What can hang from each mark:
Z_689: Z_796
Z_312: Z_374
Z_431: Z_62 Z_796
Z_62: Z_719
Z_134: Z_23
Z_42: Z_112
Z_435: Z_374
Z_23: Z_112
Z_112: Z_23 Z_719
Z_796: Z_431
Z_849: Z_42
Z_719: Z_275 Z_356 Z_673
Z_12: Z_134
Z_374: Z_312 Z_820
Z_820: Z_719

Each row was made from one small tree. The marks that hang from a mark follow it in brackets, in the order of their numbers. Every link used is in the known rows. Write each row's tree.
Known rows:
Z_42[Z_112[Z_23 Z_719[Z_356]]]: [ 31 -33  40   8 -11  30  28 -13  10 -32  23 -11 -21 -60 -12 -31  32  35
  30 -23 -17 -18  34 -41 -13  -3  39 -34 -31  70]
Z_42[Z_112[Z_23 Z_719[Z_275]]]: [ 49 -32  15   9 -58  -2  27  -2   4 -16  32   9 -45 -51   1   1  32  50
  72 -32   3  -4   3 -23  -4 -22  12 -60 -15  29]
Z_719[Z_356 Z_673]: [-24  26  10 -28  37  23 -24 -12   8   9  23 -11  -7   6   5 -21  -6  -9
 -59  17 -24  17  43   0   6   6 -14  29   5  25]
Z_435[Z_374[Z_312 Z_820[Z_719[Z_673]]]]: [  1  38  -6 -57  30 -49   7  -6 -40 -10  24  45  27  35  48 -25 -25  -8
   0 -11 -28 -60 -13  84  54 -21 -40  -6  11  19]
Z_849[Z_42[Z_112[Z_23 Z_719[Z_356]]]]: [ 32 -26  43  19 -16  42  24   1  13   3  29 -29  19 -21 -24 -31  -4  38
  35   2  -7 -34  57 -29 -18  -5  50 -42 -43  74]
Z_312[Z_374[Z_820[Z_719]]]: [ 25 -19 -28  24   9  -9 -49   7   6  37 -41   6  44  -1 -20 -41 -55 -50
 -25  14 -20 -56 -28  31  17 -23 -10 -27  34 -35]
Z_689[Z_796[Z_431[Z_62[Z_719]]]]: [-22 -31 -38  27   1 -15  53  18 -43 -20 -84  20  -8  43 -48 102  14  45
  -2 -14  87  -2 -65   1 -17  10 -13  73  13 -54]
Z_719[Z_275 Z_356]: [-44  12  23 -33  -7  21 -56   0  23  69  -4 -52  -1   6  -2  11  30  -7
 -50  31 -12  16  50   8  12  13   5   8  17   0]
Z_312[Z_374]: [ 24 -23 -53  27   7  33 -40  34   0  38 -47 -31  13  -8 -78  26 -22 -31
 -53  -4  15 -36 -22 -12  20 -19   7   1  23 -31]
Z_23[Z_112[Z_719[Z_275 Z_356 Z_673]]]: [ 12  29 -12 -31   3 -10   3 -17  15  -1  37   6 -28 -12  26 -46   5 -19
  25 -10 -23  28  53 -35 -27  17 -21  -7 -30  19]
Z_796[Z_431]: [ 34 -40 -30  15  27 -12 -27  38  23 -14 -20 -23  -6  -5 -36  41  14  42
 -26  14  24 -35 -25  13 -12 -26  25  10   9 -54]
Z_12[Z_134[Z_23[Z_112[Z_719[Z_356]]]]]: [ -9 -33 -15  66  30   4  13  42  52 -40  16  -2   0 -24 -27 -43  -9  19
   0  52  16  -7 -13 -93 -21  49  85 -20 -96   4]
Z_23[Z_112[Z_719]]: [ 71 -23 -56  34 -28   4  39  12   5 -30  -6  -1   4 -29 -36   7  -6 -18
  34 -15  -3 -27 -49 -69 -51 -14  39 -32 -30 -10]
Z_374[Z_312 Z_820[Z_719]]: [ 22   9 -17 -28  -8 -20 -19  -4   3  10   0   9  61   4   4  10   6 -49
   0  32 -56 -70 -27  58   2  12  22 -45  30   8]
Z_374[Z_312 Z_820[Z_719[Z_356 Z_673]]]: [-17  46  16 -71  41 -20 -33 -29   8   4  39  21  47  11  45 -46   1 -54
 -22  37 -77 -38  46  71  17  33 -17 -15  21  45]
Z_62[Z_719[Z_356]]: [-46  15   4  21  -1  65 -16  -2 -23   7 -11 -44   8   4 -23  23  25  -6
 -33  11   3  23   1 -12  -2  14  25  43  12 -10]
Z_42[Z_112[Z_719]]: [ 51 -38 -24  17 -43  -2  38  10 -22 -23   8   3  -5 -32 -28  22  29  44
  54 -27 -14 -45 -34 -54 -39 -17  16 -38 -23  12]
Z_374[Z_820[Z_719[Z_275 Z_356]]]: [-42  18  46 -37  -1 -26 -61 -30  31  74   3 -15  33  13  56 -54  -1 -25
 -22  47 -46  -3  42  54   9   8  -9 -26  21  -9]
Z_820[Z_719[Z_275 Z_356 Z_673]]: [-39  24  49 -40  24 -25 -39 -21  27  34  41   8  11  -1  54 -64   3  -4
 -25  39 -18  18  65  30   8  19 -70   1  10  10]
Z_431[Z_796]: [ 36  11  -6  18 -17   6  -2  -2   2   4 -40 -18  17  12 -13  44  -7 -22
 -42   9  25  11 -22 -19   3  21  41 -10  23 -17]
Z_112[Z_23]: [ 34 -13   3  28  -8  40   3   3  25 -18   3 -15 -11 -30 -27   4 -13  -7
 -34   0  11  -2 -18  -2  17 -33  41 -18   9  18]
Z_112[Z_23 Z_719[Z_275 Z_356 Z_673]]: [ -2  17  47 -39   8   7  -8 -25  35 -13  56   5 -62 -42  26 -63   0   4
   6 -18 -18  32  73   8  28 -25 -20  -7 -20  34]
Z_431[Z_62[Z_719[Z_275 Z_356]]]: [-104    0   29   -2   -3   28   -6   -1  -24   50  -41  -40   -4   38
    1   53   32   -4  -19  -11   31   64    2    2    7   13  -17   71
   11  -14]
Z_719[Z_356]: [-25   0  12 -11  15  40 -32   3  16  37 -11 -45  16  -4 -26  10  13 -11
 -65  24 -13  -7  22 -16   1   7  28  15   6  11]
Z_431[Z_62[Z_719[Z_275 Z_673]] Z_796]: [-46  44  17   4 -10 -16  36 -15 -39 -11 -32  21 -25  57  39  61  -7 -11
  11 -35  60 106 -24   9  18  23 -40  57  32 -37]
Z_374[Z_820[Z_719]]: [ 11   0   4   7 -11 -25 -18  -9  10  14  -7   9  40   0  26 -28 -30 -17
 -10  29 -38 -40 -40  28  -9 -25   8 -34  17 -21]
Z_134[Z_23[Z_112[Z_719[Z_356 Z_673]]]]: [  7  -3   8   9  41  16 -11   6  32 -46  27  20 -29 -19  12 -63 -22   0
   1  12  -1  13  -6 -76 -35  28  27  -8 -76  36]
Z_42[Z_112]: [ 23 -23 -20  21 -33  16  19   8 -24   0  -1 -13  13  -6 -23  43  26  38
   8  -5 -11 -21 -25 -31 -24   8  15 -21   4  21]
Z_12[Z_134]: [ -6 -16 -48  47  -6  -6  23  37  11  -5  13 -12  19  -1 -46  24  -4  12
 -28  40   2 -16 -21 -20  19   0  40   1 -12 -34]

Write each row's tree:
[-24 -47 -23  46  22  -5  21  34 -20 -36 -60  -5 -10  26 -33  80  18  44
  12 -27  68   9 -70   5 -18 -32   8  78   9 -69] : Z_796[Z_431[Z_62[Z_719]]]
[  0   9  -4 -42   7 -38  -5   7 -37  16 -10  12  50  27  17   0  -7  -9
 -10   3 -16 -82 -34  74  42 -18   2 -26  14  10] : Z_435[Z_374[Z_312 Z_820[Z_719]]]
[ 25   7  34 -21  30  20  16 -20  30 -47  42  12 -44 -47   7 -65 -16   3
  -9 -18 -13  10  46 -14  18 -31   4  -1 -30  49] : Z_112[Z_23 Z_719[Z_356 Z_673]]
[-20  -5 -30  13  18 -26  64   4 -50 -46 -49  55 -32  49 -18  70  -5  45
   4 -28  75  23 -46  11 -12   9 -56  90  11 -45] : Z_689[Z_796[Z_431[Z_62[Z_719[Z_673]]]]]
[-16  31   2  27   7  -2  58 -12 -47 -48 -41  29  -7  49  17  59 -24 -17
  -1 -37  57  83 -48 -16   5  18 -19  72  19 -18] : Z_431[Z_62[Z_719[Z_673]] Z_796]
[ 50 -11 -24   0 -19 -17  49  -1 -32 -50  44  38 -26 -24   1  -1   6  47
  59 -37 -24 -21 -12 -47 -29 -14 -25 -20 -28  25] : Z_42[Z_112[Z_719[Z_673]]]
[ 22   9 -27   4  30 -24 -39  -7   3   9  -8  39  21   2  12 -67 -69 -47
 -23   4 -29 -30  -8  42  27 -25 -49 -14  31 -26] : Z_312[Z_374[Z_820[Z_719[Z_673]]]]
[-47 -36 -12  22   2 -18  -1  33 -12  -1 -49  -9 -27  29  -9  86  30  46
  27 -21  68  33 -45  26  -9 -26 -16  67  20 -80] : Z_796[Z_431[Z_62[Z_719[Z_275]]]]
[-43  43   8   4  23  53  -6 -11 -29 -18  22 -14 -15  15   8  -7   7  -5
 -30   5  -6  47  19   0   7  13 -12  59   7   2] : Z_62[Z_719[Z_356 Z_673]]
[ -4  20  -8 -52 -26 -35 -45  -7   8  42  13   1  45  15  28  10  21 -45
  12  38 -53 -43  -8  85  17  16  -5 -57  40  -7] : Z_374[Z_312 Z_820[Z_719[Z_275]]]
[ 44  -2  15 -10 -39 -12  35 -15   1 -48  67  41 -64 -45  33 -27  12  51
  79 -41 -11  15  20 -11   4 -25 -30 -44 -16  43] : Z_42[Z_112[Z_23 Z_719[Z_275 Z_673]]]
[-59 -10  13   3  71  -5  10   9 -11 -41 -25   8 -28  31   7  28   7  35
 -11 -25  45  43   3  19  -8  -6 -31 111  -3 -31] : Z_796[Z_431[Z_62[Z_719[Z_356 Z_673]]]]
[-80  26  45  -2  -8  11   0 -17 -20  41 -72 -34   4  56  17  64  28 -21
 -21 -12  62  94  10   1  14  48   1  59  25 -17] : Z_431[Z_62[Z_719[Z_275 Z_356]] Z_796]
[ 30   0 -12 -22 -40 -29  26  -2 -23 -17  54  34 -39 -15  26   0  23  51
  70 -32 -24   4  13 -25 -19  -9 -48 -30 -18  11] : Z_42[Z_112[Z_719[Z_275 Z_673]]]
[-17  18  13 -56  15  -6 -40 -18  16  35   2 -12  68   6  15 -17  21 -57
 -25  45 -65 -60  24  61   5  34  24 -33  22  34] : Z_374[Z_312 Z_820[Z_719[Z_356]]]
[ 71 -34   8  43 -42  25  53  10   4 -20  33  -8  15 -26 -35  -6 -17  47
  60 -10   2 -40  -1 -31 -25 -31  44 -57 -36  48] : Z_849[Z_42[Z_112[Z_23 Z_719]]]
[-34   2  18 -27  20 -12 -91 -10  25  96 -33 -19  27   7  12 -63 -23 -49
 -43  30 -26 -24  51  55  37   7 -27 -20  31 -27] : Z_312[Z_374[Z_820[Z_719[Z_275 Z_356]]]]
[ 47 -22  17  49 -29  52  28  12   4   6  26 -24  34   3 -26  13 -23  37
  14  11   7 -21  13  -4 -10  -6  42 -47  -7  57] : Z_849[Z_42[Z_112[Z_23]]]
[ 39   9  11 -18 -18  -5  14  -7  23 -38  57  27 -65 -42  14 -40 -10  13
  33 -27  -4  23  16   3  24 -50 -25 -24 -12   8] : Z_112[Z_23 Z_719[Z_275 Z_673]]
[  1  -8 -13   0  -9 -25 -70   3  16  73 -30   3  27   0   4 -39 -41 -43
 -14  23 -20 -37  -2  52  29 -18 -34 -40  40 -48] : Z_312[Z_374[Z_820[Z_719[Z_275]]]]
[-60   9  33  19  10  26  27 -15 -30   4 -80 -28  16  43  -2  59  11 -25
 -30 -16  58  66 -13 -21   4  44  24  69  19  -7] : Z_431[Z_62[Z_719[Z_356]] Z_796]
[-43  14   9  21 -32  -4  27   0 -35  14 -73 -11  -3  49  11  88  10  -9
   4 -25  74  87 -45   1   9  23  -5  46  35 -43] : Z_431[Z_62[Z_719[Z_275]] Z_796]
[ 72   7 -52  21 -10  -8  51   0  -3 -60  31  32 -19 -24  -9 -27 -28 -18
  38 -27 -14  -3 -27 -60 -46 -10   1 -15 -37   9] : Z_23[Z_112[Z_719[Z_673]]]
[ 49  -9 -47  11 -45 -13  16   9  11   4   5  -5 -11 -21 -14   4   8  -9
  42 -16   0  -3 -24 -46 -43  -6  17 -41 -22 -20] : Z_23[Z_112[Z_719[Z_275]]]
[-10  10  19 -49 -11 -19   4 -17 -13   4  52  10 -36 -18  35 -24  38  43
  46 -21 -32  12  65 -21 -14  15 -45 -12 -26  35] : Z_42[Z_112[Z_719[Z_275 Z_356 Z_673]]]
[ 12  -1 -11 -10 -19   4  -6  -7  26  27   1 -29 -10 -24  -4 -20  21 -19
  20  -2  -9   9  33 -47 -37  16  25 -23 -29   8] : Z_23[Z_112[Z_719[Z_275 Z_356]]]
[ -3 -29 -44  91  14  11  11  56  40 -37   9   5  11   2 -30  -1 -26  12
 -18  63  32   7 -60 -68 -12  45  82 -23 -59 -12] : Z_12[Z_134[Z_23[Z_112]]]
[ -5  47  -7 -66  -3 -51 -35 -17   3  15  52  35  23  20  59 -16   4 -43
  18  26 -65 -22  14  92  23  14 -43 -43  36   8] : Z_374[Z_312 Z_820[Z_719[Z_275 Z_673]]]
[ -8  22   9 -20  59  -7 -60 -22  12  31  -6  18  25   7  20 -94 -59 -53
 -53  17 -40 -25  50  46  32   1 -46   4  22   2] : Z_312[Z_374[Z_820[Z_719[Z_356 Z_673]]]]
[ 20 -21  36  -2   7  35   2  -7  38 -21   9 -23 -24 -57 -28 -40   6   0
 -12 -10  -5 -16  26 -25   5 -29  44 -14 -24  34] : Z_112[Z_23 Z_719[Z_356]]
[-64  24  -3   3 -11   0  25   2 -39   0  -3  19 -28  42  20  50  -1   6
  11 -32  32  75 -33  11   7 -12 -60  71  18 -25] : Z_431[Z_62[Z_719[Z_275 Z_673]]]
